Each row was made from one path, in order. Every step used is in the known rows, and no mark comes twice. Write each row's path.
In the rows, 100 means zero.
Known rows
S, A: 80; 92; 111; 138; 107; 69; 144; 50; 86; 85; 88; 118; 108; 102; 66; 125; 130; 114; 81
A, C, H, S, M, L: 122; 92; 116; 77; 118; 69; 92; 87; 75; 112; 154; 64; 125; 111; 133; 91; 43; 91; 133
A, C, M, L, H, S: 92; 100; 118; 99; 122; 59; 124; 88; 94; 132; 133; 75; 107; 116; 152; 95; 58; 100; 107
S, H, A: 125; 155; 90; 120; 68; 54; 127; 82; 159; 132; 86; 120; 83; 131; 98; 83; 112; 114; 111
L, M, A: 86; 94; 93; 135; 99; 78; 121; 50; 109; 85; 97; 140; 101; 112; 88; 89; 106; 94; 111
M, L, H, A: 105; 160; 107; 96; 86; 59; 119; 90; 161; 141; 107; 121; 53; 126; 131; 83; 124; 77; 103
S, M, L, H: 94; 152; 141; 86; 82; 73; 110; 69; 99; 121; 118; 120; 76; 116; 124; 111; 102; 76; 92
L, H, S, M, C: 60; 111; 99; 93; 95; 75; 101; 69; 91; 146; 115; 96; 108; 105; 110; 108; 72; 101; 113
H, A, C, M, L: 137; 113; 88; 100; 135; 57; 131; 104; 92; 109; 154; 101; 82; 103; 120; 83; 118; 105; 101
H, S, M, C: 72; 96; 92; 107; 116; 92; 98; 71; 68; 108; 136; 85; 119; 86; 87; 97; 75; 113; 100
S, M: 84; 128; 129; 120; 91; 74; 118; 48; 78; 91; 110; 121; 99; 101; 82; 121; 116; 120; 103
S, M, A, C: 104; 98; 89; 111; 127; 77; 113; 93; 57; 99; 141; 115; 102; 103; 98; 102; 108; 109; 134
H, A: 94; 137; 93; 129; 96; 60; 129; 71; 138; 114; 96; 124; 77; 110; 89; 95; 138; 118; 110
M, L, H, A, C: 115; 128; 85; 86; 114; 55; 123; 118; 130; 152; 134; 110; 61; 118; 143; 83; 125; 73; 124
L, M: 74; 91; 114; 136; 90; 73; 131; 31; 97; 87; 93; 132; 105; 104; 83; 104; 115; 105; 98
A, C, H: 118; 85; 101; 100; 102; 34; 128; 83; 106; 123; 128; 117; 113; 94; 112; 105; 94; 119; 168
A, C, H, S, M: 98; 86; 116; 97; 109; 50; 106; 64; 72; 122; 121; 81; 139; 113; 115; 108; 50; 124; 153
M, A, C, H, S: 109; 80; 79; 109; 117; 54; 107; 97; 123; 125; 125; 86; 129; 116; 126; 80; 49; 111; 175
M, L: 110; 122; 110; 115; 100; 89; 116; 84; 118; 85; 139; 109; 81; 89; 109; 89; 112; 86; 89
L, H, S, M, A, C: 72; 108; 98; 103; 116; 72; 104; 85; 84; 140; 111; 91; 113; 134; 129; 101; 64; 101; 144
L, M, C, H, S: 90; 55; 86; 99; 94; 56; 106; 53; 113; 120; 114; 103; 135; 97; 101; 80; 52; 99; 133

Write each row's path
119; 139; 104; 105; 76; 27; 124; 64; 156; 131; 90; 129; 86; 117; 103; 92; 112; 118; 149  C, H, A
84; 67; 76; 114; 105; 77; 124; 62; 84; 101; 128; 133; 104; 76; 81; 91; 116; 93; 103  L, M, C
93; 60; 84; 104; 111; 53; 122; 70; 101; 117; 111; 85; 138; 97; 85; 103; 66; 107; 116  M, C, H, S, A
101; 54; 81; 113; 113; 55; 109; 68; 106; 114; 112; 97; 141; 127; 121; 75; 45; 96; 163  L, M, A, C, H, S
98; 74; 100; 111; 113; 50; 116; 78; 112; 126; 122; 79; 133; 107; 122; 93; 56; 124; 163  A, C, H, S
88; 59; 91; 129; 135; 65; 148; 78; 56; 94; 118; 105; 115; 94; 82; 123; 130; 114; 100  S, A, C
61; 86; 109; 145; 116; 81; 133; 44; 92; 88; 82; 79; 130; 113; 80; 112; 93; 117; 77  H, S, A
76; 123; 106; 127; 108; 93; 95; 60; 93; 92; 106; 93; 114; 121; 95; 95; 69; 112; 111  H, S, M, A
88; 118; 136; 106; 80; 54; 104; 35; 103; 113; 94; 91; 131; 121; 102; 109; 54; 126; 132  C, H, S, M
105; 171; 123; 82; 85; 62; 109; 77; 120; 136; 108; 123; 60; 132; 125; 98; 121; 73; 96  S, M, L, H, A
81; 154; 104; 113; 76; 43; 134; 67; 157; 152; 74; 135; 65; 128; 113; 102; 134; 107; 125  L, H, A
90; 123; 85; 105; 103; 38; 135; 93; 128; 162; 101; 125; 73; 120; 125; 101; 135; 105; 145  L, H, A, C
102; 88; 107; 124; 123; 51; 144; 71; 67; 103; 134; 113; 112; 89; 102; 115; 110; 139; 122  A, C, M
109; 67; 88; 92; 87; 46; 121; 56; 106; 118; 123; 139; 114; 85; 92; 92; 89; 92; 137  L, M, C, H
105; 102; 74; 120; 123; 53; 132; 97; 106; 123; 124; 111; 83; 102; 100; 92; 139; 116; 132  H, A, C
80; 74; 101; 104; 131; 76; 127; 94; 84; 126; 118; 66; 113; 121; 132; 105; 80; 73; 88  M, L, H, S, A, C
98; 124; 116; 105; 88; 61; 96; 56; 114; 110; 102; 98; 128; 129; 109; 93; 45; 115; 146  C, H, S, M, A
128; 91; 108; 106; 134; 68; 131; 96; 71; 90; 162; 98; 99; 87; 121; 97; 101; 106; 101  A, C, M, L
